Known rows, with every step that occurs:
fefad, silila, lasul, sipu, rosar, fimu, fufez, govuv, burut: [-2.86  1.46 -0.91  2.91 -0.60 -3.33 -2.14  4.32 -4.27  1.92 -1.90 -3.85
 -1.05  8.43 -0.17 -1.75 -4.84  2.80 -2.42]
fefad, silila: [ 1.73  2.27  0.51  1.13  0.99 -1.01 -0.79 -0.57 -0.15  1.17 -1.42 -0.10
 -1.87  2.41  0.44  0.05 -1.33  0.67  1.23]
fimu, fufez, fefad: [-0.10  4.06  0.61  3.63 -1.21  0.41 -1.74  0.92 -2.38  0.67 -0.02  0.97
  2.10  0.66  1.98 -1.53 -2.20  2.19  2.10]
lasul, sipu, rosar, fimu, fufez, govuv: [-2.08 -0.03 -3.38  2.64 -3.02 -2.18 -1.52  6.43 -3.99 -0.61 -0.50 -1.54
  4.91  2.30 -0.77 -1.06 -3.85  1.96 -3.09]
fimu, rosar, sipu, lasul: [-2.40 -2.13 -1.06  2.21 -1.69 -0.47  1.26  3.53  1.65 -1.81 -0.46 -2.41
  0.11  5.65 -2.16 -0.66 -1.14  0.80 -0.66]
sipu, rosar, fimu, fufez: [ 0.32 -0.84  0.60  3.14 -2.38 -1.85 -0.05  6.37  0.83  0.98 -1.37 -0.38
  1.36  0.95 -0.87 -1.08 -3.43  1.01  0.47]
fefad, silila, lasul, sipu, rosar: [-1.75  2.37  0.01  1.52  0.66  0.06  0.64  3.92 -3.13  1.71  1.02 -2.90
 -1.06  8.67 -1.00  0.76 -2.40  0.25 -1.00]
govuv, fufez, fefad, silila, lasul, sipu, rosar: [-3.58  5.37 -1.81  3.76 -2.03  0.65 -0.59  3.38 -4.82  3.91  2.24 -2.57
 -0.79  8.33  0.73 -1.03 -0.93  0.60  0.21]
silila, lasul: [-0.50  0.90  0.41 -0.02  2.99  1.51  1.54 -0.69 -0.07  0.12 -0.55 -1.05
 -0.90  2.45 -0.38 -0.14 -1.51  0.71  0.87]
burut, govuv, fufez, fimu, rosar, sipu, lasul, silila: [-4.01 -0.05 -5.06  4.52 -5.90 -4.70  2.34  1.57  2.74 -0.22  0.78 -3.15
 -2.61  6.02 -2.80 -0.56  0.17  2.33 -3.05]
fefad, silila, lasul, sipu, rosar, fimu, fufez: [-0.14  1.62 -0.20  3.17  0.88 -2.36 -1.25  6.79 -1.94  2.10 -1.48 -1.99
 -0.99  8.14 -1.01 -0.13 -6.14  1.54  0.09]
sipu, lasul: [-1.63 -0.39 -1.00  1.04 -1.55 -0.26  2.64  1.75 -1.38 -0.58  1.77 -2.16
  0.54  3.05 -0.80 -0.50  0.45 -0.05 -1.22]
burut, govuv, fufez, fimu: [-3.19  2.18 -1.47  1.89 -3.18 -2.25  1.24 -1.01 -2.07 -0.19  0.39 -1.60
 -2.51 -1.49 -1.77 -0.59  2.32  1.23 -0.27]
rosar, sipu, lasul, silila: [-0.99 -0.57 -5.69  1.43 -2.04 -3.89  1.33  3.55  4.00 -0.65  0.17 -2.00
 -0.58  5.15 -0.53  1.01 -0.45  0.34 -2.82]
rosar, fimu, fufez, fefad: [ 1.12  1.96 -1.44  3.63 -1.21 -2.25 -2.14  2.80 -0.10  0.76 -3.24  1.14
  2.57 -0.22  2.67 -1.97 -3.65  2.53  1.72]
silila, lasul, sipu, rosar: [-3.62  0.16 -0.54  0.51 -0.31  1.07  1.50  4.43 -3.04  0.58  2.39 -2.75
  0.78  6.24 -1.43  0.82 -1.16 -0.42 -2.28]
fufez, fefad, silila: [ 1.18  4.96 -0.72  3.14 -0.50 -0.90 -1.02 -0.73 -1.44  1.63 -2.17  0.12
  0.68  2.72  3.04 -1.02 -1.27  1.81  1.74]
rosar, fimu, fufez, fefad, silila, lasul: [ 2.46  5.14 -0.54  4.70  2.69 -1.78 -1.39  1.46 -0.30  2.05 -5.17 -0.09
 -0.17  4.70  2.66 -2.15 -6.47  3.84  3.78]
burut, govuv, fufez, fefad, silila: [-1.74  4.42  0.26  3.15 -3.85 -3.26 -0.58 -1.85 -3.65  1.17  0.38 -0.63
 -3.64  1.25  0.70 -0.88  0.63  1.20  1.03]
silila, lasul, sipu, rosar, fimu, fufez: [-1.87 -0.55 -0.74  2.10 -0.06 -1.31 -0.50  7.39 -1.92  0.93 -0.04 -1.93
  0.83  5.83 -1.51 -0.18 -4.83  0.96 -1.14]
silila, lasul, sipu, rosar, fimu: [-2.31 -1.90 -2.52  0.43 -0.24 -1.59  1.17  6.34 -0.70  0.72 -0.89 -2.63
  1.21  5.44 -0.77  0.41 -2.60 -0.13 -2.64]

Rows:
[-2.15  0.14 -1.23 -0.98  2.37  0.59 -0.41  1.06 -2.68 -0.07  1.29 -1.54
 -0.49  4.89 -0.52  0.91 -1.40 -0.11 -1.64] : silila, lasul, sipu
[-5.63  0.03 -2.41  3.99 -4.95 -2.75  2.58  2.54 -0.41 -2.13 -0.14 -4.00
 -2.38  4.21 -3.90 -1.25  1.08  2.10 -0.98] : burut, govuv, fufez, fimu, rosar, sipu, lasul
[-2.92 -0.58  0.99  0.02 -3.42 -2.32  0.34 -1.24 -2.29 -0.36  2.51 -0.77
 -4.19 -1.44 -2.34  0.12  1.85 -0.64 -0.62] : burut, govuv, fufez
[-3.91  0.36 -1.45  3.02 -3.42 -2.54 -0.11  0.77  1.07 -1.52 -1.85 -1.88
 -2.88  1.24 -3.11 -0.73  0.73  2.17  0.29] : burut, govuv, fufez, fimu, rosar, sipu
[ 0.96  0.81 -2.35  2.19  0.16 -1.79 -1.38  1.32 -1.11 -1.11 -3.50  0.07
  3.20 -1.47  0.34 -2.04 -4.22  3.02  0.00] : rosar, fimu, fufez, govuv
[-2.64  0.56 -3.49  3.99 -1.52 -0.46  2.22  3.73  1.90 -1.70 -2.61 -3.23
  1.81  5.64 -1.59 -1.32 -0.76  2.73 -0.35] : fufez, fimu, rosar, sipu, lasul
[-0.09  1.11 -0.44  3.06 -0.43  1.52  0.62 -0.79  1.02  0.80 -1.87 -0.23
  2.12  2.33  0.06 -1.66 -1.34  2.62  0.36] : fufez, fimu, rosar
[-0.94  1.02 -2.41  3.00 -0.05 -0.25 -0.44  1.93  3.28 -1.13 -4.25 -1.02
  1.27  2.64 -0.72 -0.86 -1.26  2.74  0.93] : fufez, fimu, rosar, sipu
[-0.76  3.18 -2.50  3.75  0.83 -1.67 -0.79  5.18 -4.24  0.69 -2.38 -2.82
  2.10  7.16 -0.70 -1.21 -6.66  3.30 -0.99] : fefad, silila, lasul, sipu, rosar, fimu, fufez, govuv
[-2.45  2.17 -1.95  4.09 -1.47 -1.15 -0.61  7.23 -3.07  1.38 -0.82 -1.71
  3.37  6.17  1.19 -1.21 -4.81  2.09 -0.57] : silila, lasul, sipu, rosar, fimu, fufez, fefad
[-0.44  0.76 -1.64  3.66 -2.44 -1.27  0.52  4.72 -1.44 -0.44 -2.33 -1.17
  4.46 -0.13 -0.58 -2.08 -3.94  2.73 -0.62] : sipu, rosar, fimu, fufez, govuv
[ 0.97  5.11  0.22  6.17  0.04 -1.28  0.53  4.89 -0.71  2.79 -4.04 -1.42
  1.06  6.09  1.71 -2.35 -6.25  3.54  3.12] : sipu, rosar, fimu, fufez, fefad, silila, lasul
[ 1.69 -0.75 -0.13  1.68  0.22 -2.37 -2.03  2.89  1.21  0.32 -2.47  0.89
  0.10 -0.41 -0.05 -0.93 -3.61  1.29  1.22] : rosar, fimu, fufez
[-1.15  3.10 -3.35  3.49 -0.77 -2.54  0.17  5.61 -2.07  2.28 -2.98 -2.52
  1.90  8.09  2.18 -0.65 -3.93  1.74 -0.99] : fufez, fefad, silila, lasul, sipu, rosar, fimu
[-2.63 -0.57 -3.08  0.93 -1.09 -1.96  1.55  4.42  0.87 -2.58 -0.70 -2.99
 -0.28  3.28 -1.60  0.33  0.51  0.13 -0.63] : rosar, sipu, lasul
[-0.16  3.45 -1.87  5.23 -3.46 -3.71 -2.94  7.32 -3.11  2.41 -1.70 -0.67
  2.42  6.07  1.89 -1.00 -4.61  2.03 -0.32] : lasul, sipu, rosar, fimu, fufez, fefad, silila
[-1.59  3.00 -3.07  2.06 -1.04  0.51 -0.10 -0.23 -0.14  1.88 -0.12 -0.71
 -0.50 -0.53 -0.27 -1.50  1.92  1.04  1.07] : govuv, fufez, fimu
[-1.81  3.01 -1.83  2.17 -2.60  0.59 -1.21 -0.59 -1.65  2.21  1.18  0.34
  0.26 -0.29  1.71 -1.86  1.54  0.31  1.20] : govuv, fufez, fefad
[ 0.84  4.40 -2.25  3.69  2.02 -2.69 -3.42  3.15 -2.92  1.88 -3.32 -0.52
  0.25  7.07  2.50 -1.15 -6.33  3.01  1.39] : rosar, fimu, fufez, fefad, silila, lasul, sipu
